Known rows, with every step that occurs
W X M: [-0.63  0.44 -0.14  1.12  0.39  0.05 -0.47 -0.20 -0.25  0.05  0.75  0.36
  0.53  0.28  0.20 -0.15  0.38 -0.28 -0.26  0.59 -0.74  0.83  0.14 -0.22
 -0.45 -0.24  0.37  0.77 -1.63]
L K V: [-2.19  0.06  2.52 -0.40  0.00 -1.86 -1.57 -1.97  1.07 -0.01  1.48  0.51
  1.94 -5.57  2.57 -1.09 -1.25  1.23 -2.23  1.14  3.40  0.35 -2.33 -0.35
  0.34 -0.31  2.71 -0.92  5.34]
X M T W D: [ 0.11  0.03 -0.40 -0.63 -0.52  0.85  0.54  0.22  0.63  0.30  0.51  0.59
 -1.55  1.65 -1.16  1.11 -0.24 -0.04 -0.10 -1.16 -0.38  0.34  1.31  0.82
 -0.17 -0.88 -0.22 -0.34 -0.45]
C W T M: [ 0.46  0.14 -1.13  0.68  0.56  0.41  0.55 -0.39  0.14  0.66 -0.63  1.07
 -0.61  0.37  0.06  0.51  0.33 -0.13  0.83 -1.19  0.39 -0.65  0.40  0.22
 -0.41 -0.30 -0.29  0.34 -0.27]
X W K L: [-0.47 -1.44  0.73  0.46  0.43 -1.78 -0.21  1.76 -0.29 -1.92 -0.80 -0.93
  0.72 -3.64 -0.50 -0.32 -0.37 -0.19  0.31  1.07  0.85  0.73 -0.51  0.01
  0.95  0.39  1.76 -0.46  1.61]
X M T W: [ 0.19 -0.02  0.03 -0.78 -0.31  1.04  0.35  0.56  0.63  0.78  0.22  0.99
 -0.38  1.40 -1.16  1.49 -0.33 -0.08 -0.41 -0.87 -1.02  0.00  0.58  0.96
 -0.39 -0.22 -0.93 -0.84 -0.37]
D W K H: [-0.42 -0.83  0.77 -0.80  1.27 -1.50 -0.27 -0.49 -1.15 -2.33  0.07 -1.55
  0.05 -3.44  1.82 -1.06 -1.04  1.67  1.31  1.50  2.23 -0.20 -1.09 -0.60
  1.13  1.74  2.02 -0.86  1.87]
H K: [-1.42 -0.16  0.91 -0.19 -0.39 -2.31 -1.33 -0.23 -0.33 -1.42  1.06  0.74
  3.37 -3.18  2.15 -1.50 -0.87  1.14 -1.00  0.87  1.74 -0.04 -1.23 -0.12
  0.32 -0.06  1.39 -1.44  3.42]
D W C: [ 0.13  0.62 -0.79  0.64  0.76 -0.49 -0.78 -1.72 -0.66 -0.52  0.44 -1.12
 -0.50 -1.11  2.32 -1.85 -0.20  1.66  2.17  0.62  0.70 -0.38  0.59 -1.09
  0.54  1.28 -0.15  0.24 -0.93]
W C M T: [-0.38  0.94 -0.65 -0.13  0.00  1.11 -0.03 -0.26  0.12  2.66  0.11 -0.25
 -0.09  0.76 -0.01  0.42  0.31  0.02 -0.53 -0.95 -0.90 -0.04 -0.03  0.03
 -0.80  0.75 -0.38  0.95 -1.09]
T M C: [ 1.21 -0.29  0.68 -0.94 -0.68  0.30  0.21  0.41 -0.01  0.11  0.71  0.05
  0.59  1.17 -0.26  0.13  0.23 -1.16 -1.29 -0.15 -0.57 -0.63 -0.39  0.78
  0.17  0.19 -0.65 -0.12 -0.01]
T M: [ 0.63 -0.64  1.13 -0.93  0.39 -0.17  0.10  0.17 -0.46 -0.59  1.01  0.75
  1.31 -0.36  1.20 -0.42  0.00 -0.44 -0.57  0.69  0.09 -0.11 -0.76  1.06
  0.48  0.10  0.36 -0.15  1.43]
X W K V: [-0.08 -1.04  1.05 -0.61  0.17 -1.51 -0.79  0.67 -0.48 -2.85 -0.82 -1.00
  0.56 -3.37  0.86  0.32  0.22  1.25  0.18  2.09  2.18  1.03 -1.05 -0.50
  0.57 -0.34  2.03  0.31  2.44]
W C M: [-0.19  0.30 -0.39  0.26  0.36  0.50 -0.57 -0.38 -0.01  1.69  0.33 -0.39
  0.54 -0.54  0.87 -1.02  0.46  0.09 -0.07 -0.03 -0.30  0.09 -0.09 -0.45
 -0.24  0.52  0.02  1.21 -0.40]
M T W: [-0.45 -0.61  0.27 -0.97 -0.06  0.49  0.33 -0.24 -0.41  0.40  0.00  0.17
 -0.32 -0.04  0.57  0.70 -0.60  0.66 -0.04 -0.37 -0.04 -0.16  0.31  1.29
 -0.13 -0.38 -0.67 -0.88  0.23]
M X W: [ 0.05 -0.02  0.36  0.87 -0.39 -0.18  0.17  0.03 -0.33 -0.98 -0.64 -0.22
 -0.06  0.72 -1.09 -0.06 -0.09 -0.31 -0.18  1.36 -0.47  0.00 -0.09 -0.44
  0.14 -0.30 -0.79 -0.29 -0.24]
M C W: [ 0.66 -0.47 -0.47  0.21 -0.05  0.28 -0.15  0.23 -0.15  0.10 -0.22 -0.76
  0.05  0.09 -0.59 -0.75 -0.19 -0.64  0.01 -0.07  0.58 -0.98  0.22 -0.35
  0.07  0.28 -1.22 -0.56 -0.37]
M T W D: [-0.43 -0.50 -0.25 -0.78 -0.31  0.22  0.49 -0.65 -0.42 -0.18  0.40 -0.30
 -1.70  0.35  0.50  0.16 -0.45  0.66  0.42 -0.77  0.68  0.23  1.17  1.13
  0.14 -1.14  0.33 -0.15  0.18]
D W T: [-0.69  0.82 -0.81  0.29  1.11 -0.75 -0.64 -1.82 -0.64 -0.29  0.23  0.01
 -0.63 -0.99  2.81 -1.24 -0.02  1.70  1.97 -0.15  0.69 -0.33  0.20 -0.04
  0.45  1.14  0.25  0.36 -0.67]
T M X W K L: [ 0.87 -0.13  0.75  0.17 -0.95 -0.60  1.05  1.78  0.47 -0.70 -0.64  0.01
 -0.23  1.03 -2.49  1.33 -0.10 -1.59 -0.95 -0.16 -1.27  0.03 -0.52  0.34
  0.21  0.02  0.41 -0.51  0.21]
C M: [-0.49 -0.33  0.64 -1.02  1.26  0.11 -0.38  0.29 -0.11  0.70  0.52  0.81
  1.74 -0.82  1.26 -1.30 -0.03 -0.41 -0.18  0.45  0.20  0.10 -1.09  0.10
  0.28  0.57  0.19  0.11  1.61]
X M: [-0.09 -0.45  0.76 -0.26  0.50 -0.06 -0.48  0.46  0.16 -0.27  1.09  0.93
  1.27 -0.66  0.42 -0.56 -0.22 -0.14 -0.46  0.83 -0.12  0.43 -0.33  0.52
  0.29  0.45  0.10 -0.19  0.83]
X M C W K: [ 1.25 -0.51 -0.19 -0.25 -0.63  0.64  0.35  1.52  0.40 -0.07 -0.38 -0.30
 -0.21  1.04 -2.43  0.61  0.31 -1.03 -0.55 -0.72 -0.16 -0.10  0.31 -0.06
 -0.15  0.36 -0.64 -0.02 -0.94]
C W: [ 0.12 -0.91 -0.17  0.51  1.30 -0.25 -0.09 -0.10 -0.58 -0.78 -0.13  0.23
  0.87 -1.68  0.98 -1.29 -0.51  0.17  1.24  0.85  1.54 -0.47 -0.04 -0.37
  0.34  0.07 -0.24 -0.65  1.30]
D W T M: [ 0.15  1.09 -0.90  0.04  0.73 -0.25  0.00 -1.47 -0.25 -0.09  0.17  0.51
 -0.86  0.36  1.97 -0.27  0.22  1.11  1.66 -0.81  0.12 -0.53  0.36  0.07
  0.31  0.84  0.00  0.33 -0.87]
M X W K: [ 0.25 -0.74  0.78  0.37 -0.76 -0.49  0.60  0.79 -0.85 -1.76 -1.10 -0.97
 -0.19  0.23 -1.41  0.21  0.30 -0.26 -0.48  1.19 -0.05  0.68 -0.38 -0.02
  0.24 -0.15  0.19  0.59 -0.33]
W C: [-0.48 -0.36  0.10  0.77  0.17 -0.27 -0.88 -0.95 -0.75  0.41  0.83 -1.01
  0.47 -1.91  1.88 -1.42  0.16  0.85 -0.03  1.01  0.43  0.28  0.00  0.00
  0.07  0.52  0.47  0.98 -0.29]

Rows
[ 0.33  0.39 -0.49 -0.16 -0.74  1.33  0.39  0.24  0.78  1.43  0.10  0.52
 -1.03  1.75 -1.41  1.73 -0.01  0.14 -0.36 -1.32 -1.34 -0.03  1.09  0.61
 -0.69 -0.21 -1.09 -0.29 -1.43] => X M T W C
[ 0.35  0.45 -1.14  1.24  0.35  0.47 -0.28 -0.14  0.38  0.29 -1.00 -0.43
 -0.22 -0.42 -0.63 -0.26  0.75 -0.11  0.80  0.33 -0.15 -0.11  0.72 -1.38
 -0.08 -0.21 -0.67  0.60 -0.60] => X W C M
[ 0.23 -0.69 -0.67  0.29 -0.03  0.70 -0.21 -0.66  0.52  0.85 -0.36 -0.33
 -0.66 -0.26  0.40 -0.73  0.44  0.35  1.00 -0.59 -0.08 -0.26  1.07 -0.46
 -0.02 -0.98 -0.77  0.35 -0.44] => T W C M
[-0.13  0.75 -0.42  0.65 -0.44  0.78 -0.09 -0.32  0.26  2.07  0.00 -0.59
 -0.17  1.33 -0.42 -0.37  0.44 -0.37 -0.61 -0.29 -1.14  0.00 -0.14 -0.59
 -0.58  0.49 -0.53  1.24 -1.31] => W C M X
[-0.42 -0.13 -1.10  1.04  0.92  0.03 -0.12 -0.74 -0.25  0.43 -0.58  0.56
 -0.30 -0.96  1.03 -0.33  0.11  0.52  1.17 -0.50  0.93 -0.40  0.26  0.02
 -0.27 -0.01 -0.07  0.34 -0.08] => C W T
[ 1.03 -0.25  0.92 -0.15 -0.80 -0.05  1.17  0.95  0.14 -1.16 -0.81 -0.28
 -0.53  0.93 -2.30  1.77 -0.16 -0.98 -1.10  0.64 -0.34 -0.36 -0.82 -0.06
  0.08 -0.16  0.49 -0.63  0.71] => T M X W K H
[ 0.07  0.67 -0.52  0.27 -0.06  0.32  0.52  0.26  0.53  0.12 -0.52  0.12
 -0.91  1.98 -1.67 -0.30  0.28 -1.10  0.08 -0.08 -0.39  0.23  0.31 -0.91
  0.06 -0.63 -0.24  0.57  0.03] => C M X W D
[-0.63  0.05 -0.33  0.02 -0.20  0.60  0.42 -0.52 -0.52  0.69 -0.23  0.01
 -0.77  0.82  0.15  1.11 -0.10  0.41  0.13 -0.69 -0.69  0.15  0.72  0.78
 -0.67 -0.77 -0.56 -0.27 -1.47] => M T W X
[ 0.30  0.96 -1.27  0.91 -0.02  0.93  0.17  0.00  0.41  1.07 -1.16 -0.40
 -0.78  0.60 -1.30  0.78  0.63 -0.06  0.48 -0.38 -0.73 -0.24  0.80 -0.98
 -0.51 -0.01 -0.97  0.52 -1.13] => X W C M T
[-0.22  0.41  0.45 -0.89  0.00  0.77  0.18  0.73  0.17  1.03  0.77  1.02
  0.51  1.03 -0.65  1.23 -0.38 -0.16 -1.10 -0.33 -0.99  0.28 -0.22  1.23
 -0.40  0.69 -0.35 -0.59 -0.14] => X M T
[-0.68  0.52  0.27 -1.56  0.74  0.83  0.31  0.50 -0.08  1.90  0.20  0.93
  1.09  0.79  0.21  0.42 -0.22 -0.48 -0.76 -0.67 -0.72 -0.05 -0.89  0.83
 -0.42  0.86 -0.34 -0.15  0.69] => C M T
[ 0.77  0.00  1.11 -0.49 -0.60  0.20  0.67  0.29 -0.15 -0.09  0.59  0.52
  0.46  1.93 -0.43  0.38 -0.03 -1.00 -1.17  0.34 -0.96 -0.21 -0.72  0.81
  0.04 -0.01 -0.34 -0.09  0.20] => T M X
[ 1.84 -0.11 -0.20 -0.40 -0.48  0.76  0.69  0.66  0.30  0.16 -0.09  0.11
  0.00  1.81 -1.25  0.43  0.17 -1.36 -0.39 -0.77 -0.31 -1.12  0.15  0.12
 -0.03 -0.12 -1.23 -0.50 -0.28] => T M C W
[-0.36  0.32  0.59 -0.60  0.22  0.43  0.18  0.43  0.15  1.12  0.10  0.64
  0.94  1.43 -0.36 -0.48 -0.07 -0.97 -0.85  0.13 -0.88  0.07 -0.99 -0.06
 -0.15  0.47 -0.47  0.18  0.38] => C M X
[-0.01  1.26 -1.00  1.01  0.98 -0.29 -0.31 -1.05 -0.27 -0.77  0.41 -0.04
 -0.46  0.57  0.88 -0.79  0.05  0.76  2.01  0.25 -0.17  0.10  0.76 -1.30
  0.14  0.68 -0.20 -0.04 -2.02] => D W X M
[-0.22 -2.06  1.53 -1.53 -0.19 -1.22 -0.66  0.17 -0.41 -2.26 -0.17 -0.86
  0.18 -3.21  1.97 -0.13 -0.07  1.64  0.33  1.05  2.20  0.92 -0.70  0.28
  0.64 -1.13  1.92  0.10  2.61] => T W K V
[ 1.43 -0.37  0.77 -0.31 -1.05  0.09  1.22  1.09 -0.27 -1.29 -0.73 -0.03
 -0.27  1.82 -1.95  1.18  0.61 -1.07 -0.80  0.21 -0.85  0.19 -0.31  0.40
  0.10 -0.43 -0.08  0.33 -0.18] => T M X W K
[-0.11 -0.61 -0.56  0.90  0.55 -0.94 -0.20 -0.57 -0.42 -2.43  0.16 -0.72
 -1.07 -1.59  0.57 -1.47  0.12  0.36  1.31  1.43  1.96  0.55  1.17 -0.67
  1.03 -1.30  1.10  0.51  1.07] => X W D
[-0.80 -1.56  2.39 -2.07  0.18 -1.89 -1.10  0.59 -1.16 -2.17  0.63 -0.99
  1.56 -4.22  2.78 -0.31 -0.17  1.66 -0.94  2.02  2.64  1.51 -2.32  0.51
  0.60  0.47  3.35  0.76  3.44] => W K V
[-0.48  0.58 -0.41  1.42 -0.67 -0.03  0.19 -0.41 -0.01 -0.01 -0.99  0.09
 -1.02  1.22 -0.98  0.60  0.38 -0.07 -0.30  0.23 -0.86  0.13  0.14 -0.09
 -0.33 -0.30 -0.63  0.57 -1.38] => M X W T
[-0.47  0.64 -0.62 -0.69  0.28  1.26  0.60  0.08  0.32  1.88 -0.53  0.74
 -0.26  1.87 -0.60  1.10  0.19 -0.54 -0.05 -1.50 -1.18 -0.10  0.27  0.19
 -0.78 -0.45 -0.85 -0.05 -0.94] => C M T W X
[ 1.39 -0.55  0.17 -0.37 -0.72 -0.11  0.85  1.94  0.60  0.17 -0.34 -0.40
 -0.02  0.50 -2.15  0.80 -0.22 -1.83 -0.73 -1.25 -0.48 -0.75 -0.27  0.35
  0.16  0.36  0.11 -0.76  0.12] => T M C W K L
[ 0.05  0.53 -0.28 -0.15 -0.76  0.42  0.08 -0.44  0.16  1.47  0.26  0.49
 -0.48  1.20  0.31  0.92  0.77 -0.45 -1.17 -1.45 -0.93 -0.40 -0.08  1.27
 -0.44  0.15 -0.11  1.11 -1.43] => W T M C
[-0.76  1.17 -0.39  0.73  0.00  0.56  0.09 -0.04 -0.19  1.06  0.48  0.64
 -0.03  1.58 -0.67  1.18  0.24 -0.40 -0.65 -0.40 -1.42  0.73  0.29  0.35
 -1.00  0.04 -0.07  0.50 -2.35] => W X M T
[ 0.49 -0.05  0.32 -0.34 -0.53  0.49 -0.37  0.77  0.58  0.47  0.81  0.13
  0.62  0.86 -1.06 -0.04  0.00 -0.77 -1.20 -0.03 -0.79 -0.04  0.02  0.35
 -0.02  0.54 -0.80 -0.23 -0.59] => X M C
[ 0.32  1.48 -1.24  1.00  0.30  0.02 -0.32 -0.88 -0.04 -0.30  0.21 -0.50
 -0.90  1.56  0.00 -0.51  0.19  0.21  1.48 -0.30 -0.58 -0.29  1.03 -1.37
 -0.03  0.76 -0.88  0.00 -2.87] => D W X M C
[ 0.13  0.61 -0.14  0.10  0.17  0.56  0.39  0.61  0.52  0.55 -0.86  0.54
  0.26  1.75 -1.55  0.10  0.23 -1.08 -0.25  0.13 -0.98 -0.13 -0.33 -0.75
 -0.17 -0.05 -1.04  0.01  0.05] => C M X W
[ 0.51  1.32 -1.17 -0.09  0.04  0.03  0.08 -1.24  0.01  0.32 -0.01  0.07
 -1.35  1.37  0.99  0.03  0.39  0.63  1.20 -1.29 -0.37 -0.89  0.49 -0.06
  0.11  0.89 -0.64  0.32 -1.79] => D W T M C
[-0.27 -1.62 -0.12 -0.02  0.19 -0.68 -0.14 -1.06 -0.27 -1.94  0.77 -0.62
 -1.42 -1.46  1.63 -2.03 -0.16  0.74  1.49  0.39  1.98  0.49  1.52  0.21
  1.10 -1.99  1.07  0.27  1.23] => T W D
[ 0.02  0.47  0.57 -0.74 -0.23 -0.04  0.10  1.04  0.52 -0.28 -1.10  0.06
  0.13  0.79 -1.33  1.05  0.35 -0.46 -0.71  0.36 -0.01  0.58 -1.22 -0.91
 -0.24 -0.09  0.46  0.27  1.16] => C M X W K V
[-2.30  0.06  0.88  0.54 -0.33 -3.34 -1.59  0.88  0.74 -0.49  1.19  0.77
  3.51 -4.41  1.26 -1.35 -1.97  0.27 -1.25  0.30  1.02 -0.27 -1.51 -0.21
  0.54  0.60  2.16 -2.77  4.05] => H K L
[ 0.32 -0.28 -0.71  1.02 -0.69  0.62  0.01 -0.23  0.61 -0.09 -0.25 -0.16
 -1.09  1.38 -1.01  0.30  0.48 -0.45  0.38 -0.62 -0.94  0.04  1.56 -0.46
 -0.37 -1.47 -1.08  0.08 -2.35] => T W X M C
[ 0.22  0.87 -1.45  1.42  0.46  0.92  0.60  0.15  0.12  0.71 -0.66  0.58
 -0.63  1.62 -1.59  1.17  0.07 -0.51  0.76 -0.78 -0.46 -0.21  0.88 -0.76
 -1.01 -0.36 -0.81 -0.17 -2.02] => C W X M T
[-0.20 -0.09 -0.43 -0.20 -0.61  0.88  0.26 -0.61 -0.22  1.26 -0.15 -0.46
 -1.07  0.48  0.18  0.93 -0.15  0.81  0.09 -0.91 -0.57 -0.21  0.85  0.78
 -0.52 -0.41 -0.86 -0.12 -1.04] => M T W C
[ 0.35 -0.22 -0.68  0.61 -0.64  0.94  0.20 -0.57  0.66  1.11 -0.62 -0.39
 -1.22  1.22 -0.55 -0.26  0.40 -0.03  0.61 -0.83 -0.78 -0.30  1.07 -0.64
 -0.30 -1.04 -1.15  0.38 -1.22] => T W C M X
